Each row comes from the steps of one path. Every step used is in the known rows, and no mark comes twice. Write the path behind each row, first mark first.
Known rows
nede/gezit/malizop: [  2.4 -12.7  34.1  14.6   6.0  15.0  18.2 -13.4  -5.1  -6.6 -22.6  11.3
  -8.7 -27.3  -1.0  -5.9   8.1  -3.6  -6.7 -11.3  23.7   7.4 -19.1 -27.6
 -17.5 -30.0   3.7  33.1 -37.4  14.7  25.6]
buli/bazo/malizop/gezit/nede: [ 18.8 -23.2  -9.2  20.7  31.9  14.2  -8.5  11.7 -10.6   7.2  30.2  -4.6
  13.4  -4.6   5.5  -8.5 -25.4  16.5   3.0 -26.6  16.3 -20.4 -14.3  -9.5
 -20.3  -3.5  21.6  38.5  -2.7   4.5  21.0]
seded/nede/gezit/malizop/gukuv: [  5.5 -39.8  21.0  40.8   4.0  24.8  15.7  -4.1  27.3   6.1  -2.4  19.6
 -22.3 -11.9  -8.5 -34.3 -19.0   5.0  16.3  -4.3  27.7 -12.4 -44.1 -26.7
 -45.3 -32.1  20.2  29.9 -23.5  -0.7  -1.8]
seded/nede: [  1.6 -23.7  -6.9  22.0   2.1  15.4   5.6   2.8  35.6   8.8  10.1  14.5
 -13.9   5.2  -6.4 -21.3 -13.7   4.1  24.4   2.9   7.4 -14.5 -33.0   1.0
 -24.8 -13.6  19.0   1.5  10.3  -6.6 -19.3]
bazo/gezit: [ -0.8 -14.2  13.8  16.1   6.1  31.4   8.0 -12.2  -3.6  10.4  13.0 -13.6
   2.3  30.2   0.9 -18.7 -13.2   2.7 -13.8  -3.9  22.9 -21.5  16.9  12.6
  -7.3  -9.7  10.1  28.4 -15.7  21.1  28.7]
gukuv/malizop/gezit/nede: [  5.1  -9.3   3.0   5.0  -2.6 -11.4  -8.5  -4.0  -9.9 -16.1  -2.7  12.7
   1.7  10.0  -7.7   3.5  17.7  -6.3  -2.9  14.6   6.0  13.6 -17.8 -21.3
 -20.9 -18.9  32.5  -2.8 -42.9  10.6  14.8]
buli/bazo: [ 12.3  -1.2  15.3  -4.4  18.6  11.2  -4.6  24.4   1.3   2.5  26.0  10.8
  28.3 -18.7   0.0  23.3  -8.9  20.4   9.9 -25.6  14.3   0.1   1.5  -1.4
 -10.7  11.0   8.8  24.7  18.0  -7.7   7.4]
nede/seded: [ 16.4 -24.0  18.9  14.8   6.7  20.1  -2.4  -4.0  29.4  -3.8 -22.8  31.7
  -9.8   0.6   2.6 -14.9   7.9  13.0  -4.6  -9.3 -10.7 -15.6 -28.0 -13.1
   6.8  17.7 -10.4 -11.9 -16.9  -9.0   2.7]
gukuv/malizop/gezit/bazo/buli/seded: [ 23.1  -2.3  -4.4  10.8  10.0   4.9  10.0  16.6  -1.8  -6.8  12.9  12.2
  -6.8  13.0  -2.6  15.1   1.0 -10.3  -0.6   8.0  25.5  49.8 -26.1 -16.4
 -23.7  -1.2  35.0   8.1 -44.2   6.1  15.0]
malizop/bazo/gezit/nede/seded: [ -1.9 -34.0  -0.7  38.9  10.0  14.2   7.7 -32.3  -4.8 -11.4   3.0  14.9
 -11.4  15.1  -5.1 -32.9   3.2  -4.8 -17.7 -10.4  -1.1 -42.4 -34.5 -27.7
  -9.5  -6.5  18.9  -5.4 -37.9  25.6   2.8]
bazo/gukuv/malizop/gezit/nede: [ -9.6 -15.7  14.8  15.8  14.5   1.8  23.8  -9.9 -19.8   0.1  12.4   2.2
  -1.5  24.3   7.7 -29.8  -0.6 -26.6  -8.2  12.9  33.9  14.2 -17.6 -18.9
 -40.0   2.5  35.6  45.2 -35.2  -0.9  26.4]
buli/seded/nede/gezit/bazo/gukuv: [ 19.8 -10.6  -8.3  28.7  30.6  30.1  33.3  11.5  41.9  26.6   3.7  16.3
 -19.5   2.8  -4.4 -18.4 -17.1 -17.4  10.7   7.6  39.1   6.0 -49.4  -6.2
 -25.9  -2.9  26.6  49.5 -10.6  -0.2  -5.5]
buli/seded/nede/gezit/malizop: [ 20.9  -4.0 -15.0  19.7  26.3  29.3  17.3   9.4  37.3  23.1  -0.5  12.5
 -14.7  -3.5  -7.3   3.6 -14.5  -5.8  11.9  -0.9  30.4  -5.4 -50.0 -10.7
 -17.7 -19.1  14.2  38.9  -5.7   1.9 -11.7]
bazo/buli/seded/nede: [ 29.2   4.6 -30.0  13.1  32.0  29.2  21.5  32.2  17.6  26.8  22.5  19.8
   6.2  20.3  16.6  30.2 -32.7  10.8  12.4 -17.4  14.8  26.1 -24.4  -0.8
  -6.9  11.2  12.3  43.5  17.1  -8.0 -19.3]
nede/gezit/malizop/bazo: [ -1.2 -20.5  26.1  20.8   5.9  11.0  18.9 -18.1 -11.1 -15.9 -16.2   9.6
 -17.0 -30.9  -3.7  -7.4   7.1 -11.7  -7.7 -19.6  18.9  -0.4 -36.0 -38.6
 -19.4 -31.0   3.7  21.6 -44.7  18.1  18.2]
buli/seded/nede: [ 20.9   4.1 -33.1  13.2  23.8  23.8   7.0  13.8  41.7  26.1  10.6   5.3
  -9.7   8.1  -6.4   7.7 -17.9  -3.2  14.7   5.3  19.2 -10.6 -39.0   3.2
  -6.9  -6.4  10.6  22.9  13.0  -6.6 -23.4]
gezit/malizop: [  4.9   5.9  -2.7  10.0  13.1   3.0  10.6 -16.0  -6.2  12.1  -0.1  -7.5
  -6.4  -6.8   6.8 -12.0  -3.6   9.0  -4.1   8.6  29.7  17.6 -16.9 -26.9
  -9.1 -28.0   9.4   5.0 -23.4  12.2   6.2]
malizop/bazo/buli: [  3.5 -11.7 -18.8  18.4   9.9   3.7  11.6   3.7 -19.4 -17.5  25.1  11.9
  -4.1   2.9   7.3  17.9 -14.0  -4.9  -2.1 -33.7 -11.3   3.9 -32.1 -24.0
  -5.8  11.3   4.9  -4.4  -7.0   3.6 -18.7]
buli/seded/nede/gezit/bazo: [ 24.0  -7.2 -13.9  25.0  25.5  27.5  23.1  13.9  45.7  22.9  -0.9  20.6
 -17.6  -1.3  -8.1  -7.4  -9.0  -9.1  14.3   4.6  30.0   2.7 -48.0  -5.4
 -16.0  -8.5  19.1  34.5  -9.6   2.1  -9.6]
gezit/nede/seded: [  7.4 -19.1   9.7  27.1  14.3  -4.6   3.6 -21.2  21.8   9.5 -39.4  52.6
   2.9   3.1   3.4 -46.6  27.5  18.8  -7.7  22.6 -11.1 -21.7 -23.6 -32.8
   4.8  -2.3  22.8  -1.0 -29.8  10.1  -1.4]
gukuv/malizop: [ -2.8  10.8   8.8 -24.3  -0.1  -1.4 -14.9   8.0   3.7 -31.8   6.9  21.2
   6.6  -1.3  -2.0  41.3  12.3 -12.9   3.4  -2.4   7.7  37.9 -18.5  -3.5
  -5.2   2.4  15.0 -10.5 -25.7   6.3  -0.8]
gukuv/malizop/bazo: [ -5.8   1.6  -0.7 -14.7  -0.8  -3.9 -16.3  -0.5  -5.6 -47.7  14.9  18.2
  -3.5  -5.8  -6.5  40.8  12.9 -22.1   0.9 -13.6  -0.2  24.5 -41.7 -16.3
  -8.0   2.3  16.9 -29.0 -34.9  10.7 -12.1]
gezit/malizop/gukuv/bazo: [ 15.1  -2.6   4.9  22.5  13.5   9.4  12.5 -10.4 -13.7   8.1  11.5 -14.9
 -12.3   3.1   6.3 -19.4 -35.2  18.0   3.2  10.5  44.7  10.0 -11.5 -43.9
 -39.1 -12.6   8.2   5.0 -47.2  -1.8  13.9]

Write each row's path
[  8.3 -20.1  39.5  22.0   6.1  18.4  20.2  -9.8  -9.9  -8.5 -14.5   7.7
 -12.8 -23.0  -0.4 -14.8 -13.9   1.5  -1.5  -9.6  35.8   1.0 -18.2 -39.6
 -39.5 -20.4   2.2  34.8 -56.1   5.6  29.5]
nede/gezit/malizop/gukuv/bazo
[ 27.5 -23.0   9.7  29.1  15.2  29.3  18.2  21.8   0.5   3.9  21.5   9.6
  -5.8  14.5   6.4  -2.3 -59.5  15.0  16.1 -14.2  32.3  -0.9  -9.3 -26.5
 -51.4  19.3   2.7  33.0 -33.2 -23.5   6.0]
malizop/gukuv/bazo/buli/seded/nede/gezit
[ 15.3  -6.8 -13.2  -7.3  27.6  21.3   1.1  -0.8   2.3  -9.7  26.7   0.3
 -12.0  21.7  12.3   2.3 -46.1  -7.6  22.5 -14.6  15.5   2.7 -15.9   1.3
 -25.6  10.5   2.0 -17.3 -34.2  -4.2  19.8]
gukuv/bazo/malizop
[  2.6 -37.3  17.9  27.5  -0.7  24.5  13.1   2.9  34.5  -0.7  -5.5  25.1
 -16.6  -9.3 -10.0 -23.3  -6.7  -2.9  20.8  -8.5   9.0 -17.2 -39.0  -6.5
 -33.8 -21.4  15.3  21.4  -5.5  -1.4  -4.6]
seded/nede/gezit
[  8.4 -50.7  13.3  50.1  11.6  24.4  22.2   1.0  38.4   3.5   1.8  24.6
 -32.6  -6.4  -4.6 -53.9 -23.8  -2.0  19.0  -1.7  28.1  -2.2 -51.3 -17.9
 -47.3 -14.4  30.0  26.9 -32.3   5.7   3.0]
seded/nede/gezit/bazo/malizop/gukuv
[  2.8  -8.4  21.8   6.2  29.1  17.4  17.5  20.5  -5.5   8.0  35.1   5.1
  26.8  -6.9   9.3   2.2 -19.9   6.0   2.8 -25.3  34.2   2.6  -1.4  -3.9
 -27.3  21.8  15.4  55.2  14.8 -13.8  18.9]
buli/bazo/gukuv
[-14.9  -2.9  17.6  -4.1  15.7   8.8  20.4  -1.1 -11.0 -11.5  18.3   7.1
   2.7  16.2  12.6  -1.1  -5.5 -26.9  -5.7   2.3  32.7  32.4 -19.0  -7.2
 -28.5  18.1  23.8  37.6 -23.8  -3.5  15.4]
bazo/gukuv/malizop
[  3.2 -12.0  24.6   9.2  28.6  10.2  12.4  15.6 -12.0   3.6  31.2  16.8
  30.4  -1.5   4.1  -1.0  -5.7   4.6   3.6 -14.6  36.9  10.0 -11.0 -16.4
 -37.5  12.2  35.0  57.4  -7.9  -6.6  26.0]
buli/bazo/gukuv/malizop/gezit/nede
[ 15.2  -1.6 -28.7  27.7  28.5  15.0  21.9  -8.3  -3.1   9.3  20.2   1.2
 -15.0  -3.0   9.6   3.0 -19.8   3.0   2.7 -11.1  29.6  15.7 -55.6 -41.9
 -18.8 -23.0  18.7   8.4 -23.0  12.9 -16.6]
gezit/malizop/bazo/buli/seded/nede
[ 18.4 -14.2  28.0  28.2  18.7  18.4  42.5  12.2   9.4   2.5 -13.8  35.4
 -11.8 -15.2   3.9 -10.6  -2.0  -7.1  -3.1  -6.5  27.1  43.2 -20.8 -19.7
 -16.9   3.1  19.5  45.6 -38.3  12.6  21.4]
nede/gezit/bazo/buli/seded
[ 32.3  -0.4  -2.3   1.9  32.1  34.8  28.5  24.1  15.8   8.0  23.7  30.4
   2.6  20.8  12.7  32.1 -44.5   2.5  30.9 -20.0  23.1  24.1 -18.0  -5.6
 -32.9  14.4   8.4  16.0 -20.9 -18.0   8.5]
gukuv/bazo/buli/seded/nede/gezit
[ 21.9 -12.9  29.3  23.8  19.2  27.9  26.8   2.2  -9.0   1.2  -8.3  10.0
 -10.0 -14.5   5.9   3.2 -25.6   4.9  -2.5 -16.6  40.4  16.4 -20.1 -39.3
 -34.4 -13.0   3.0  53.0 -51.2   3.3  26.3]
nede/gezit/malizop/gukuv/bazo/buli/seded
[ 12.5 -23.9  18.1  32.1   6.6  19.9  11.5  -6.5 -12.8   5.3  15.5  -3.7
  -2.5  29.3   2.0 -34.2 -42.9  19.3   1.4   7.8  34.6 -23.7  12.7 -25.0
 -45.8   9.4  10.5  17.9 -48.9  -4.0  23.9]
malizop/gukuv/bazo/gezit/nede
[ -0.2  -5.8  17.6  21.6  21.4   0.0  43.6  -1.4   6.5   1.8  11.1  21.8
 -16.7   9.1   9.6 -43.5   1.0 -23.5  -4.7  27.4  48.9  66.9 -25.2 -18.7
 -33.0  21.0  46.0  18.8 -47.4  11.7  18.1]
gezit/bazo/gukuv/malizop
[  3.2 -33.9  17.3  31.0   6.6  24.6  18.8  -5.0  33.4   5.6  -6.1  22.0
 -19.7 -12.7  -7.0 -26.4  -8.6   1.3  20.1  -4.5  22.5  -7.9 -44.8 -19.0
 -38.4 -36.0  20.3  24.5 -17.2   3.1  -1.1]
seded/nede/gezit/malizop
[  9.1 -12.0  21.5  14.0  26.8  23.8   4.4   7.0   0.1  15.5  24.3  18.2
  35.6   3.2   1.7  -4.3  -7.6  25.6  -1.8 -14.0  29.6 -18.7  11.6  -3.3
 -15.6  -2.2  27.7  49.4  -0.6  13.5  26.9]
buli/bazo/gezit/nede
[ 20.6  -7.1 -20.9  24.4  25.1  28.2  17.8   4.6  34.7  15.1   3.7   9.7
 -18.8  -7.6  -9.1   4.5 -15.7 -11.1  10.4  -5.7  27.5 -13.0 -60.7 -16.7
 -17.4 -20.2  14.7  30.0  -9.9   4.7 -15.6]
buli/seded/nede/gezit/malizop/bazo
[ 14.3  -2.2 -30.9  17.0  21.1   9.9  13.7   9.7 -11.9  -7.6  26.0   8.3
  -4.9   4.6   8.1  28.0 -18.3  -7.3  -4.5 -31.3  -2.4   5.6 -39.3 -20.7
  -0.9  11.7   2.5   4.7  -5.1   2.3 -23.9]
malizop/bazo/buli/seded
[  0.6 -40.3  28.9  35.1  11.3  22.1  32.4   2.6  39.7  -1.5   1.3  39.5
 -23.0  -3.6  -4.6 -40.1  -6.1 -14.5  20.8   4.7  33.0  19.1 -52.4 -15.0
 -49.4 -13.1  38.9  29.8 -32.5   4.5   5.8]
seded/nede/gezit/bazo/gukuv/malizop
[ -5.0  -6.4  -5.7  25.0  20.1   3.9  25.4 -26.5 -20.8   2.7  15.0 -15.3
 -17.2  -4.1   9.2 -23.5 -10.2 -10.7  -9.9  -2.1  33.3   4.4 -42.3 -44.3
 -25.3 -18.2  15.8   9.7 -34.5  13.0   3.1]
gezit/malizop/bazo/gukuv
[  6.2 -10.4  25.8   4.3  25.4  16.6  10.6  22.1 -11.8  -0.2  39.1   5.7
  26.3  -2.7   4.6  14.8 -13.5   0.5   3.8 -23.8  38.5  11.7 -11.5 -10.9
 -37.2  17.4  24.7  54.9  -1.4 -11.8  25.7]
buli/bazo/gukuv/malizop/gezit
[ 12.0  -9.9  -3.5  -1.2  34.9  21.2 -13.1  21.0   1.4  -2.5  38.0   2.3
  17.3 -11.9   9.8  14.8 -30.8  13.8   9.0 -37.7  18.3  -3.5 -13.9   3.8
  -9.8   9.3   9.0  31.8   9.1  -0.3  13.1]
buli/bazo/malizop
[ -3.6 -16.4  10.8  27.2  13.0  19.2  12.9 -24.2  -3.5  18.1  -2.6   8.6
   8.7  32.0   3.1 -42.8   2.8   8.7 -16.2  15.5  23.8 -25.5  11.0  -3.8
  -9.0 -19.9  29.4  34.0 -27.8  31.9  25.5]
bazo/gezit/nede
[ 14.1 -12.6  23.3  19.8  26.1  34.3   5.3   9.8  -7.1  15.4  37.8  -6.8
  23.2  -1.3   3.1   0.1 -27.3  30.1  -4.7 -23.2  48.1 -12.5   8.5 -11.0
 -27.6  -4.6  17.6  52.1 -10.0   7.7  30.2]
buli/bazo/gezit/malizop/gukuv
[  5.9 -25.7 -22.2  21.2  18.2  14.9 -15.6  -2.1 -12.1  -5.4  20.3 -23.7
 -21.8  12.5  14.4 -27.3 -49.0  -1.6  -8.5 -15.9  16.5 -12.4 -21.9  -7.9
 -16.7   7.0   0.2  21.8 -24.9   7.5   7.1]
bazo/malizop/gukuv
[ 10.9 -26.0  -8.2  42.4  -3.1 -12.0   9.9 -16.0 -19.4  22.2 -14.4 -11.8
  -5.7  13.3 -10.4 -52.4   8.9   7.6  -6.6  23.3  -2.4 -36.3   0.8 -27.0
 -23.4 -29.6  22.9  13.6 -26.4   7.3  17.9]
malizop/gezit/nede
[  5.3 -27.5  28.1  26.4  15.9  12.9  27.2  -4.8   9.9  -9.8 -15.3  22.7
 -26.6 -20.6   2.4 -37.2  -2.8 -18.1  -5.2  -5.9  24.1  26.7 -27.9 -15.3
 -19.8  -4.3  18.4  30.6 -49.5  22.2  29.5]
nede/gezit/bazo/malizop
[ 11.4 -10.4  23.9   8.6  22.3  33.2   2.1  15.4  -0.6   9.3  35.3   2.3
  29.9   1.9   0.8  12.8 -16.9  21.9   0.0 -29.0  30.6 -15.2  13.7   6.9
 -15.0   3.9  15.0  44.4   7.2   4.8  28.3]
buli/bazo/gezit
[ -7.2  -7.3   4.9  -1.6   6.0   4.1  -7.7 -13.3  -6.6 -37.7  14.9  27.8
   1.3   8.0  -5.6  19.9  14.1 -17.1  -8.8  -5.6   9.8  12.5 -36.4 -20.1
 -11.2  -8.7  29.9 -11.6 -48.5  26.5  -0.7]
gukuv/malizop/bazo/gezit/nede
[ 10.1 -17.1   8.5  10.4  -0.5  -3.2  -9.7  -5.5  -0.2 -19.2 -10.2  24.8
  -0.2   8.6  -6.7  -3.1  22.4  -3.3  -3.1  11.6   1.5   6.7 -28.7 -27.2
 -18.8 -14.3  28.9  -6.3 -47.5   6.3  14.4]
gukuv/malizop/gezit/nede/seded
[ 14.1 -22.2  18.6  25.0   3.0  25.3   8.5   1.1 -13.0   0.8  23.6 -15.5
  -5.4  25.3   0.9 -23.1 -50.4  13.3   2.8  -1.6  35.3 -20.2  16.7 -16.5
 -46.5  14.7   1.3  14.3 -44.3 -10.5  27.1]
malizop/gukuv/bazo/gezit
[ 14.8 -20.0  29.6  20.0  29.0  30.9   4.3   6.1  11.0  13.9  15.8  30.0
  31.3   2.8   2.4 -10.9  -3.4  29.9  -3.5 -18.3  27.5 -23.9   1.4  -8.8
 -14.3   3.9  25.7  43.7  -5.8   9.9  26.6]
buli/bazo/gezit/nede/seded
